Known rows, with every step that occurs
tivi melu: [ -3  -7   9   3 -10   4   4   1  -1  -7   2  -2   4  -1   1   3   5  -7
   6 -13  -2  -3   3  -8  -2   6  -1   2   7  -1   2  -3   4   0   3   7
   1  -3   3  13  -4  -8]
fakopof kovakat tozu: [  5 -13   2  -7  -1   6  -7 -18  -6  -1 -15  -2   1   0   9   3  -2  -4
   4  -3   8  10  -4  -6   3  11  -6 -18   2  -1   5  14  -5   0  -1   6
  -5   3   4   7  -9   7]
melu tivi togi nipu sagi: [ -5 -20   8  -6 -17   2  -5  -2 -11  -2   7   6   2   0  17  -1  10  -8
  46   1   0 -12 -12  11   8   3  -2   6  29   1  -7   6   3   6   1  19
  -2   4  12   3  -6 -27]
kugazu namu zotuse potap lalug voronu: [ -5 -22   2  33  -6  16 -13  22  -9  -3 -27  -2   2  -2   2   3  -5   4
   4   4   1  -7   2   3   1   8 -27  -8   2 -16  10  16  22 -11   0  12
  18   1   8   1   9  12]
tivi togi nipu sagi dituz kugazu namu: [-14 -17  -8   5 -19  12  -6   3 -11  -5  -7   3 -16   5  10  -3  10   2
  24  -3   4  -6 -25   8  13   1  -9   1  21 -15  -2   2   9   0   4  16
   0   2  13   1 -17 -22]
namu zotuse potap: [ -2  -9  12   5   1   9   1  -7  -8  -3 -13   1   6  -2   2  -2  -1  -5
   4  -4  -3 -19  10  -1   1   6 -13  -4   5   8  -3   7  12  -3  -2   6
   7   4   9  -2   6  11]
dimak tozu voku: [ -3 -16   9  -9  -6   9   3   0 -16  -1  -8  -6  -2   8   9  -2  14 -12
  14  -3  -2   0   2  -4   4   9  -9   0   3  -8   7 -12   3   0   0   5
  -2  -1  -4  -3   0   6]
lalug voronu: [ -1 -18   3  16  -6   6  -8  -5  -6  -1  -8  -4   3  -3   9   2   2  -7
   3   5   3   0   3  -3   1   8  -8  -7   6  -7  -3   6   3  -6  -2   9
   5  -4   8  11   0  -9]
nipu kugazu namu zotuse potap lalug voronu: [-11 -20   1  33  -3  14 -17  19 -12   3 -26   0  -2  -6  -2   4  -6   2
   8   7   1 -12   1   3   2  20 -26  -8   4  -8   6  13  19 -14  -5  11
  20   4  10 -11   9  30]
nipu sagi dituz kugazu namu zotuse potap lalug voronu: [ -9 -21   0  33 -17  18 -10  25 -11   5 -25   0 -14  -1   0  -2  -3   6
  12   4   1  -9  -7  15   4   2 -24 -13  -2 -12   4  13  17 -16  -4  11
  17   6  25   3  -3   3]
nipu kugazu dituz sagi togi tivi melu: [-14  17  -7  -2  -2  -6 -13  10  -3  11  -5   5   5   1   8  -6   1   0
  -3 -17   4  -2  25  -9  -1  21  -5  -7   7  -1   0 -10   2   4   9   2
  -2  -3   9  -2   8  14]
zotuse potap lalug voronu voku: [ -9 -21   9  10 -13   0 -15  22  -7   3 -14  -1   7   1  -2  -3  -1  -5
  11   6  -5   1  -1  -2  -1  12 -16 -15  10  -4  13  20  22 -12  -5  18
  14  -1  10   9  13  12]
nipu sagi togi tivi melu: [ -5   6  -6  11 -22  -3   0   3  -6  -8   1   2   4  -7   7  -5  11  -5
 -15 -19   1 -10  -1   4  -1   1  -3   0   8  -1  -7  -9  -4   7  -2   5
  -2   0  11   7   3 -13]
togi nipu sagi: [ -6  -8  -1   5 -11   3  -3  -7 -10  -7   1   1   0  -2   5  -3  13  -9
  18   0   3 -10 -11   8   5   2 -11   3  25   3  -7  -2   5  -2  -2  11
   1   3  13   1  -3 -15]
melu tivi togi nipu kugazu: [ -7 -14   5 -11  -3   3  -7  -5  -8   2   3   7  -2   0  14   1  10  -7
  47  -1   1 -13  -8  -2  12  18  -2   5  30   4  -6   3   2   3   3  19
   0   5   5  -4  -6  -4]
zonep zotuse potap lalug voronu voku: [-14 -21   7  10 -11   1 -16  16  -8   3 -23 -10  10   5  -2  -6  -1  -7
   0   3  -6   8   7  -7   1  15 -19 -22  11  -5  12  22  23 -12 -10  17
  17  10  18   1  19  17]
fakopof kovakat: [ -1 -12   6  -4  -3   3  -1   0  -8  -1  -7  -1   3  -3   8   0   1   1
   2  -8   8   4   0  -6   3  11  -5 -15   5  -3   1   5   1   0  -6   4
  -3   1  11   7  -6   7]
sagi dituz kugazu: [ -3  -3   0  -6  -3   6   2  -2  -2   3  -3  -1 -12   9   5  -5   7  -2
  11  -5  -1  -1  -4  -5   4   2  -5  -7  -2  -2  -2   2  -2  -4   2   9
   4   0  13  11 -13 -11]
lalug voronu voku: [-12 -21  10  11  -6   2 -15  -6  -6   0 -12  -5   8   0   8  -3   0 -11
  10   6  -1   3  -1  -6   4   7  -7 -10  10  -7   2  14   5  -7  -8  13
   5  -8   9   8   9  -6]
sagi nipu kugazu dituz: [ -7  -2   4 -13   0  -3 -11   2 -10  17   0  -1   9   2  -1  -1   3  -3
  22  -6   3   0  -6   1   6  20  -6  -4  25   3  -1  -1   5 -10  -3   9
   1   0   6 -10   5  24]
kugazu nipu sagi dituz: [ -4 -12   7  -5 -13   3  -6 -12 -12 -13   3  -3  -7   3  -1  -3   8  -5
  15  -3   0   0 -27  16   5   5 -14  -7  -5   3  -5   2   7 -10 -14  13
  -1   0  12  -3  -6   2]
voronu lalug: [ -1  -9   7  -5  -2   0  -8   0  -8  -3  -2   1   2   3   3   3   4   2
   7  -2  -1 -24  -1  -6   3   6  -7  -2   6  -5   7   6   6  -5  -5   8
  -4  -3   6   4   0  -4]
dituz kugazu namu zotuse potap lalug voronu: [-10 -20  -2  33  -7  16 -10  25  -6   4 -27   2  -1   3   3   1  -8   5
   1  10   2  -9   4  -3   3   3 -25 -11   4 -15  10  15  24  -9   5  10
  19   0  12   7   1   0]
melu tivi togi: [  0 -18  13 -12  -8   4  -4   1  -6   0   5   6   6   4  17   2   4  -6
  33  -1  -1  -6  -1  -1   2   6   1   1   9  -2  -1   9   0   7   1  17
  -2   0   5   6  -2 -15]
namu zotuse potap lalug voronu: [ -1 -20   8  19  -6  11  -8  17  -7   2 -20  -2   4  -4   0  -1  -2  -1
   3   4  -2 -11   9  -1   1   5 -18 -12   3  -1   5  13  18 -11   0  11
  19   4  12   4   7  11]
melu tivi togi sagi nipu kugazu namu zotuse potap: [ -9 -19   4  18  -6  11  -9   2 -14   3 -28   3  -3  -3  13  -1   3   1
  43  -8  -2 -24  10  11  13  17 -13   3  35  -5  -8  10  14  -4   8  16
   3   5   9 -19   2  23]
kugazu dituz sagi: [ -8  -1   5 -10   4   2 -13   6  -5  10  -4   2   9  11  10  -2  -3  -2
  17   0   2   4  22  -3  -4  12  -9  -7   3  -4   4   3   8  -1   8   6
  -1  -5  10   5   5   1]
tivi togi sagi nipu kugazu dituz: [-11 -12  -3 -14  -9  -3 -15   4 -12  14 -12  -2   4   5   5  -2   7   1
  24 -10   3  -4   4   8   8  17  -3   1  31  -1  -5  -1   4  -3  10  15
   1  -1   4 -13  -3  16]
potap lalug: [  1  -7   2  -3  -7   4  -6  19  -5  -2  -1   1   3   6   1  -1   9   0
   6  -1   0  -1  -1  -4  -3   4 -11  -4   1  -5   9   3   3  -3  -1  13
  11   0   4   5   0  -2]
sagi dituz kugazu nipu: [ -6  -7   1 -10  -4   4  -1  -7  -4  -6  -2  -1 -11  12   2  -5   4  -3
  10  -2   2   3 -21  -3   8   3 -13 -13  -4  -2   0   4  10  -7  -2  12
   1  -3   8   8 -16  -6]
nipu sagi togi: [ -2   5   2   7 -16  -6  -8  -6 -11   0  -4   6   8  -3   4  -8   7  -3
   3  -6  -2  -7  -6   5   0   3  -6  -3   3   2  -6  -3  -6   7  -9   6
  -3   0  14  -3   4  -5]
dimak tozu: [  2 -15   3  -1 -10   3   1   0 -11  -4  -6  -7   4   4   7   1  14 -13
   7  -4   0  -3  -1  -5  -1   8  -7  -1  -2  -6  -2 -14  -2  -6   8  11
   1   2  -2   7  -4  -1]
kovakat tozu dimak: [  6  -9   1   2   3  15 -16 -21  -9   1  -7  -1   1   6  12   2   7 -15
  14   0  -1   3  15   1  -9   8  -3   1  -4   3   7  12   0   3 -12  11
   1   4  -6  -2  -1   1]

Rows
[ -1 -16  -3   1 -13   0  -3  -2  -9  -5 -14  -4   1   3   8  -5  14  -2
  14 -14   1  -9   8  -1   8   2  -1   0  32  -7  -7   0   4   2  12  16
   0  -3   6   2  -7  -6]
tivi togi sagi nipu
[ -7  -5  -5  -1 -12   7   2  -4  -7   1  -2  -1 -15   4   4  -7  14  -4
  24  -3   3  -8 -16   8  11  -1  -9  -4  19   0  -7  -3   2  -6   1  10
   2   4  21   7 -16 -21]
togi nipu sagi dituz kugazu
[ -8   3  -5   7 -23  -5  -4  -4  -8 -20   1   2   6  -3   4  -7   7  -6
 -17 -16   3  -6 -17   5   3   2 -11  -6   4   0  -5  -7   8   4  -6   9
  -4  -2   7   3  -1  -8]
kugazu nipu sagi togi tivi melu
[ -8  -2  -5  -6  -4  -2 -11   2 -10  15 -13  -4   3   3   3  -3   8  -1
  26  -8   4  -4   6  12   6  16  -9  -1  28  -2  -6  -5   2 -10   7  11
   2   0   6 -13   0  18]
togi sagi nipu kugazu dituz
[-10   3  -2   4 -17  -8  -7  -9  -8  -4  -3   9   4   7   2 -12  -1  -1
  -3   2   2  -4 -21  -1   5   1 -13 -12   2   5  -4  -1   7   7  -8   6
  -4  -4  16   1  -6 -12]
dituz kugazu nipu sagi togi
[-11   6  -7  23   0   7 -11  -8 -13  -3 -27   6   2  -6   3  -8   1   2
  14  -8   2 -22  -6  -3  15  18 -24  -2  25  -3  -5   2  15   2   0   5
   3   4   5 -22   6  29]
sagi togi nipu kugazu namu zotuse potap
[-14 -18  -2  10  -4  15 -13  18 -14  -4 -20   6  -4   0  -1   0   3   6
  19  -3   2 -20  -9  -2  12  16 -22   2  25  -4   8   8  25  -2   6  18
  16   8   2 -19   1  25]
tivi togi nipu kugazu namu zotuse potap lalug
[ -1  -9   7  -1 -13   6  -3  -6 -11  -3   2  -3  -8   0   2  -2  12  -4
  17  -6  -2  -5 -10  14   0   4  -6  -3  -3   0  -7   0  -5  -8  -9  10
   2   4  16   0  -3  -4]
nipu sagi dituz
[ -9  -6 -13  22  -6   5 -11  -3 -11  -3 -19  -4  -5  -1   5  -1  11   1
  18  -7   5  -8   3   6   7  17 -15   4  29 -14  -7  -3   2  -9   4  10
   2  -3   5 -14  -1  16]
togi sagi nipu kugazu namu
[ -5 -18   0 -13 -13   5  -3  -2  -4  -7  -8   2 -14  14  18  -6   8   1
  40  -4  -1  -3 -10   8  13   0  -9  -7   4  -6  -7   6   6   2  10  22
  -1  -2   7   9 -24 -23]
melu tivi togi sagi dituz kugazu nipu
[ -7 -13   3 -16  -9  -2 -13   7 -10  17  -7   0   5   5  14  -2   7  -1
  52  -6   2  -5   4  14   9  18  -1   1  33  -2  -7   3   1  -2   9  18
  -3   1   5 -11  -2   7]
melu tivi togi sagi nipu kugazu dituz
[ -3 -19  -1  14 -11   6 -11  18  -7   2 -20 -10   4   2   0   0   0  -2
  -5   1  -4   5   9  -4  -2  16 -20 -17   4  -5   7  13  22 -10  -6  15
  16  14  17   4   9  14]
zonep zotuse potap lalug voronu
[-12  -4   3  26  12  12 -11  -8 -12   2 -20   0  -2   0   4  -5   1   0
  17  -3   3 -13  22 -13  10  15 -13  -5  26  -7   0   2   7  -8   0   1
   5  -4  17 -17  11  26]
dituz sagi nipu kugazu namu zotuse
[ -1 -15  -2  -7 -13   7  -4  -4  -9  -8 -12  -5 -13   4  10  -2  16   1
  18 -14  -1  -5   4   7   6   4  -4   1   4  -9  -8  -1  -4   2  10  18
   2   0   5   1 -14  -8]
tivi togi sagi dituz
[ -6  -1   3   6   6  -2  -7  -6  -8   7  -5   3  -2   2   1  -5   5  -5
  17  -5  -1  -8  21 -15   4  21  -5  -8  28   5  -2  -1   4  -7   1   4
   0  -2  20  -4   5  22]
dituz sagi nipu kugazu
[-11  -8  -5  27   3  13  -8  -9 -13  -2 -30  -5  -3  -3   5  -5   9   1
  16  -7   4 -17  10   5  13   9 -18   3  29 -12  -8  -2   1  -8   3   7
   8  -3   7 -20   3  18]
togi sagi nipu kugazu namu zotuse
[-10  -4   3  25   5  10 -13  21 -12   5 -23   4  -3   1  -6  -6  -2   6
  15  -4  -1 -16  21  -9   5  20 -21  -9  25  -5  10   8  23 -12   3   5
  14   3  19 -15  13  43]
dituz sagi nipu kugazu namu zotuse potap lalug
[-14   2  -2 -10   8   0 -15   1  -7  11  -5   3   0   7   8  -3   2  -3
  30   1   7  -1  13  -4   6  23 -11  -4  25   2   0  -2  10  -3  10   7
   2  -1  10  -7   2  12]
togi nipu kugazu dituz sagi
[-16 -17  -1  11   3  16 -11 -11 -13  -8 -16   2  -2  -2   9   0   5   0
  20  -2   7 -17  -8  -5  17  12 -12   6  26  -7  -1   2   8   3   3  12
   7   0  -1 -20  -3   7]
tivi togi nipu kugazu namu zotuse
[ -1   8  -8   5  -7  -3  -6  -8  -6  -6  -8   1   5   0   8 -11  11  -2
  10 -11   4  -6  -7  -9  11   3  -8  -3  25  -6  -4  -4   3   9   3   8
  -4  -2   2   2  -2  -8]
sagi togi nipu
[ -5 -17  -3  -2 -12   4  -5  -4  -7  -9 -12  -1  -1   4  12  -1  11  -2
   9  -6   1  -8  10   3   1   4  -5   4  10  -5  -6  -1   1   7  11  16
   3  -2   3   1  -8 -14]
tivi togi sagi
[-10  -5 -10  38  -6   8 -20  16 -13   2 -33   3  -1  -8   0  -7   0   6
  13  -2   4 -13  -8  -2  15  17 -28 -10  23 -13   3   7  20  -5   0  10
  16   4   6 -14   7  27]
sagi togi nipu kugazu namu zotuse potap lalug voronu
[-13  12 -15  23   3  -1 -17  -4 -11  -2 -16   7  -4   2  10  -9   5   4
  18  -5   5  -7   8 -14  10  20 -16  -3  26 -13  -2  -5   6   7   6   3
  -3  -4   9 -11   2  13]
dituz sagi togi nipu kugazu namu
[-11  -4   5  27   9  10  -9  -2 -13   3 -24   3  -2  -2   1  -5  -4   1
  17  -4   0 -19  25 -10   7  22 -18  -7  28  -1   0   6  20  -9   1   2
   4   1  19 -16  12  41]
dituz sagi nipu kugazu namu zotuse potap
[ -6  10  -9   3  -2  -6  -9 -11  -9   2  -7   5   0  -2   4  -9  12  -3
  14  -8   3 -10  -9  -9  12  15  -9  -2  25   3  -7  -6  -1   5  -2   7
   0   1   4 -10  -1  10]
sagi togi nipu kugazu
[  2 -17   3  -2 -13   0  -3   2  -7   0  -7  -1   2   2  18  -5  13  -4
  40  -9  -1  -9   9   5   9   1  -1   2  33  -8  -8   5   1   4  10  19
  -4  -2   8   5  -6 -14]
melu tivi togi sagi nipu
[ -9 -15  -2  -8 -18   6   0  -2 -10   0   0   2 -16   6   7  -5  12  -3
  23  -6   2  -7 -17   4  13  -1  -1  -2  22   0  -6   0   4   1   5  16
   2   4  18   7 -19 -23]
tivi togi nipu sagi dituz kugazu
[ -1 -18   3  -5 -12   4  -5   1  -5  -3  -9   2   1   4  21   0  10  -4
  36  -4  -1  -9  10   8   3   4  -1   6  12  -6  -8   5  -4   9  11  19
  -1   0   4   5  -8 -22]
melu tivi togi sagi
[ -2 -15   0  -9 -13   8   0   4  -2   5 -10   2 -16  11  20  -4  11   0
  41  -6  -3  -6   7   7   8   0   0  -2   8  -7  -8   5  -6   4  14  19
   0   1  13  11 -20 -27]
melu tivi togi sagi dituz kugazu
[-11  -2   4 -17   1   1 -14   1  -8  15   1   2   7   4   3   3  -1  -3
  18   1   3   1  -4   5  -1  21  -9  -2   3   4   0  -1   1  -6  -4   9
   3   1   4 -11   3  16]
nipu kugazu dituz
[  6 -13   1  -2   3  15 -14 -17 -11   4 -14  -2  -2   0  13   3   1  -8
  10  -6   7  11  14   0  -5  12   0 -15  -4   0   9  16   1   4 -17   6
  -4   6   0   2  -6  13]
fakopof kovakat tozu dimak
[-13  -9   6 -20   4   1 -16   7  -8  16   0   9   2   8  18  -1   1  -3
  57   2   4  -4  13  -1  10  23  -4  -1  30   1  -1   6   9   4  13  16
  -3   1   9  -5  -1   1]
melu tivi togi nipu kugazu dituz sagi
